Every row comes from one small tree of marks. The marks that hang from a mark follow it in brackets, in alphabetical order. Every link used is in the known rows. Which tree was each row made from?
(in the rows, 128 means zero)
Known rows
dipom(fedog(nirani sumuka(bibutob(deto(sube))))): [135 132  77 183 130 141 121 120 137  67 110  58 136 184 126 121 127 127
 131 100 173 112 149 107  96 142 118 141]
deto(fedog(dipom nirani sumuka) sube(rikif(bibutob))): [192 139 134  99 119 163 139 135 135  17 152  70 190 137 112 169 145  94
  77 118 117 131 148 110 135 108  83 165]
rikif(bibutob fedog(dipom sumuka(larop))): [116 150 140  92 166 128 133 115 128  80 103 134 163  96 118 106 128 130
 157 158 138 115 116  84  75 119 130 132]
bibutob(deto(sube) sumuka): [143 133 103 142 210  74 141 104 120 170 142 101 101 143 171 103 127 115
  79 121 160 146 136  80  60  96 124 120]
rikif(fedog(nirani)): [166 112 142 111 165 104 110 112 125 128  97  82 115 133 199 117 165 116
 117 124 158 107  97 111  51 130 109 135]
rikif(bibutob(deto(sube) sumuka)): [146 165 110 122 209  78 130  98 106 153 147  89 114 109 155 101 113 112
  70 136 150 163 130  76  49  95 125 116]
rikif(bibutob(sumuka(fedog))): [136 143 107  99 200  84 118 113 128 159 115 146 119  67 159  86 127 128
 100 150 161 152 117  71  30  96 116 121]
nirani(fedog): [149 101 156  89 187  64 118 117 126 139  77 110 105 129 185 101 166  86
  81 147 164 119 118  97  95 120  97 130]
nirani(fedog(dipom rikif sumuka(bibutob))): [144  85 123 107 115  80 158 130 146  62  97  89 149 126 111  88 159  94
 133 140 165  85 123 104 178 133 108 148]
sube(deto(bibutob(sumuka(larop))) rikif): [129 182 104  97 190  86 157 121 160 189 159 129 137  97 178 108 163 131
 118 147 121 141 134  44  76  78  86 101]
fedog(dipom nirani): [158  83 128 130 151 100 134 137 121 113  98 104 130 133 175 114 144 101
 102 112 162 139 121 130 102 111  98 152]
larop(sumuka(bibutob(deto) fedog(dipom nirani))): [146  88  82 161 142  75 131 124 140  74 107 167 137 119 132  85 102 129
 171 123 160 114 128  79  89 105 112 160]
dipom(fedog(nirani rikif sumuka(larop))): [122 115  98 177  95 148 141 143 165  68  83  44 140 171 135 105 113 141
 144 112 189 111 117 110 129 138 121 147]
sube(deto(bibutob(sumuka) fedog(nirani))): [186 146  99 139 142  95 137 138 153 108 144  99 154 128 182 129 172 110
  95 101 136 120 138 105  84 111  95 154]
deto(bibutob fedog(sumuka) sube): [183 131 128 124 169 181 145 145 137  71 126  99 188 176 125 147 180 103
  86  96 146 133 172 116 108 127  95 162]
fedog(nirani sumuka): [153  81 114 135 149 110 132 130 140  66  89  72 132 141 172 115 148 118
 100 115 170 119 110 117 112 132 100 150]
sumuka(fedog(dipom rikif(bibutob(deto)))): [135 136 127 136 143 100 168 128 116 127 128 137 135 103 139  77  92 102
 135 140 158 138 146  97  60  96 134 135]
sumuka(bibutob): [144  89 115 100 210 114 126 106 127 167  87 122 109 116 169  94 177 122
  96 153 165 161 122 102  85 112  97 113]
nirani(fedog(dipom sumuka(larop))): [110 100 136 109 149  89 135 133 147  70  87 145 140 132 119  95 131 108
 130 150 155  89 130  81 137 124 118 148]
larop(sumuka(bibutob(deto(sube)) fedog(dipom nirani))): [162 108  91 160 143 109 131 133 131  74 121 157 147 146  99 106 115 131
 160 103 151 110 139  76  90 108 109 164]
nirani(fedog(dipom rikif(bibutob))): [164 126 167  86 134  65 150 131 115 100  92  77 141 101 145  93 139  74
  97 145 155 126 116 109 128 114 104 141]
rikif(bibutob fedog): [160 149 158  71 202 104 116 100 111 150  95 100 125  91 183 112 163 110
 105 154 147 143 103  99  28 114 108 113]
sube(rikif(bibutob(sumuka))): [151 147 121  71 210  61 131  94 130 169 143  85 119  65 194 109 142 108
  65 164 139 179 109  68  69  79  87 102]
larop(sumuka): [169  85 139 113 204  65 135 123 138 120  70 120 126 125 184 113 160 121
 104 136 173 163 108 107  95  99  79 135]
dipom(fedog(nirani sumuka(bibutob(deto)))): [124 112  66 186 133 105 124 113 146  70  97  67 126 159 157 100 115 127
 143 120 181 118 139 107  95 138 119 133]

Write each row's tree
[158 153  92 139 140  89 140 145 149 136 134 131 143 106 174 102 155 132
 141  98 143 101 128  78  45 110 100 145] => sube(deto(bibutob(sumuka(fedog(nirani)))))
[163 156 102 157 118  82 155 121 111  94 167  40 137 124 126 102  92 104
  98  98 150 131 121  94 104 101 129 148] => fedog(dipom nirani rikif(bibutob(deto(sube) sumuka)))
[182 139 141 109 175 127 153 141 141 139 115 133 158 140 183 134 194  99
  96 121 137 143 163 121  75 109  84 138] => sube(deto(bibutob fedog))
[189 118 137 117 126 142 130 124 132  73 113  45 145 128 159 122 138  99
  68 131 156 147 118 127 108 122 103 154] => deto(fedog(nirani rikif(bibutob)))
[164 136 125 142 111 118 129 133 128 104  86  16 135 130 167 112 128 109
 106 111 181 153 110 130  91 127 100 139] => dipom(fedog(nirani rikif(bibutob)))
[120 107  93 152 150 143 154 113 146 125 138 148 131 147 112  81 119 120
 132 160 154 136 163  92 123 105 149 133] => sumuka(bibutob(deto(fedog(dipom rikif))) larop)
[135 183 151  69 163 158 141 115 128  92 150 108 175 113  97 142 142 125
 137 151 108 114 129  61  84 104 110 123] => deto(sube(rikif(bibutob fedog(dipom sumuka(larop)))))
[113 112 122 120 162 152 144 134 151 164 100 149 115 130 138  78 130 144
 134 147 172 127 128  76  69 110 133 128] => sumuka(fedog(rikif) larop)
[101 109  64 161 157 133 119 104 149  76 111 103 119 140 129  77 106 147
 136 149 155 109 125  68 108 130 137 128] => fedog(nirani sumuka(bibutob(deto) larop))
[ 99 116  93 129 181  99 131 130 146 167 119 207 122  97 134  76 114 142
 145 145 164 131 132  60  58  92 139 133] => bibutob(sumuka(fedog(dipom) larop))
[119 155 123  74 172 122 143  97 170 131 129 135 140 106 147 118 185 150
 162 179 114  86 119  49  82 110 100  94] => sube(deto rikif(fedog(sumuka(bibutob larop))))
[113 159  89 185  98 130 142 124 146  47 109  29 141 146 124  92  70 131
 145 127 175 122 125  93 100 134 139 134] => dipom(fedog(nirani rikif(bibutob(deto)) sumuka(larop)))
[166  79 120 140 136  85 133 150 141  72  86 155 150 124 148 113 127 125
 153 106 166 120 115  99  96 105  91 173] => larop(sumuka(fedog(dipom nirani)))
[118 152  83 164 123  77 148 111 131  99 152  74 125  98 130  69  64 123
 125 137 154 132 111  71 101  99 148 136] => fedog(dipom nirani rikif(bibutob(deto sumuka(larop))))
[136 146  89 128 198 135 121 124 151 145 139 142 145 123 150 100 148 126
  96 136 150 154 149  74  80 105 121 138] => deto(bibutob(sumuka(larop)) fedog)
[171  70  96 148  84 147 153 137 157  23 121  78 168 148 107 114 156 112
 123 118 161 106 136 134 176 134 111 171] => deto(fedog(dipom nirani rikif sumuka(bibutob)))
[178 106 150 117 146 112 169 134 152 133 110 106 133 150 184 128 186 104
  88 139 156 130 139 130 108 106  97 136] => sube(deto(fedog(rikif)))
[162 107 119  95 143 113 170 124 166  87 141 149 168 123 143 142 190 108
 120 160 121 124 162 105 139  97  79 132] => sube(deto(fedog(dipom sumuka(bibutob))) rikif)
[113 164  95 130 161 103 156 151 151 167 139 212 157  98 126  87 139 143
 170 124 135 110 152  60  52  90 121 134] => sube(deto(bibutob(sumuka(fedog(dipom) larop))))
[140 104  93 141 120 207 115 135 151  31 125 130 174 171  64 132 149 140
 120 122 140 104 152  96 153 136 121 171] => deto(fedog(dipom nirani sumuka(bibutob larop)) sube)
[118  94 121 136 135 128 175 142 152  87 102 108 148 142 117  92 127 126
 141 137 168 120 130 103 147 111 123 145] => fedog(dipom rikif sumuka(larop))
[147  89 119 132 137 119 130 146 129 113  99 154 131 125 156 106 131 113
 132 112 163 118 132 112  71 111 111 159] => sumuka(fedog(dipom nirani))
[164 157 143 122 173 122 158 115 106 135 132  52 125 138 144 109 124 102
  80 129 153 155 135 101  76 106 118 122] => fedog(rikif(bibutob(deto(sube))))
[164  92 136 121 164  88 157 139 153 115  88 128 134 128 155  96 141 133
 139 127 181 135 112  92  91 103  95 147] => larop(sumuka(fedog(rikif)))
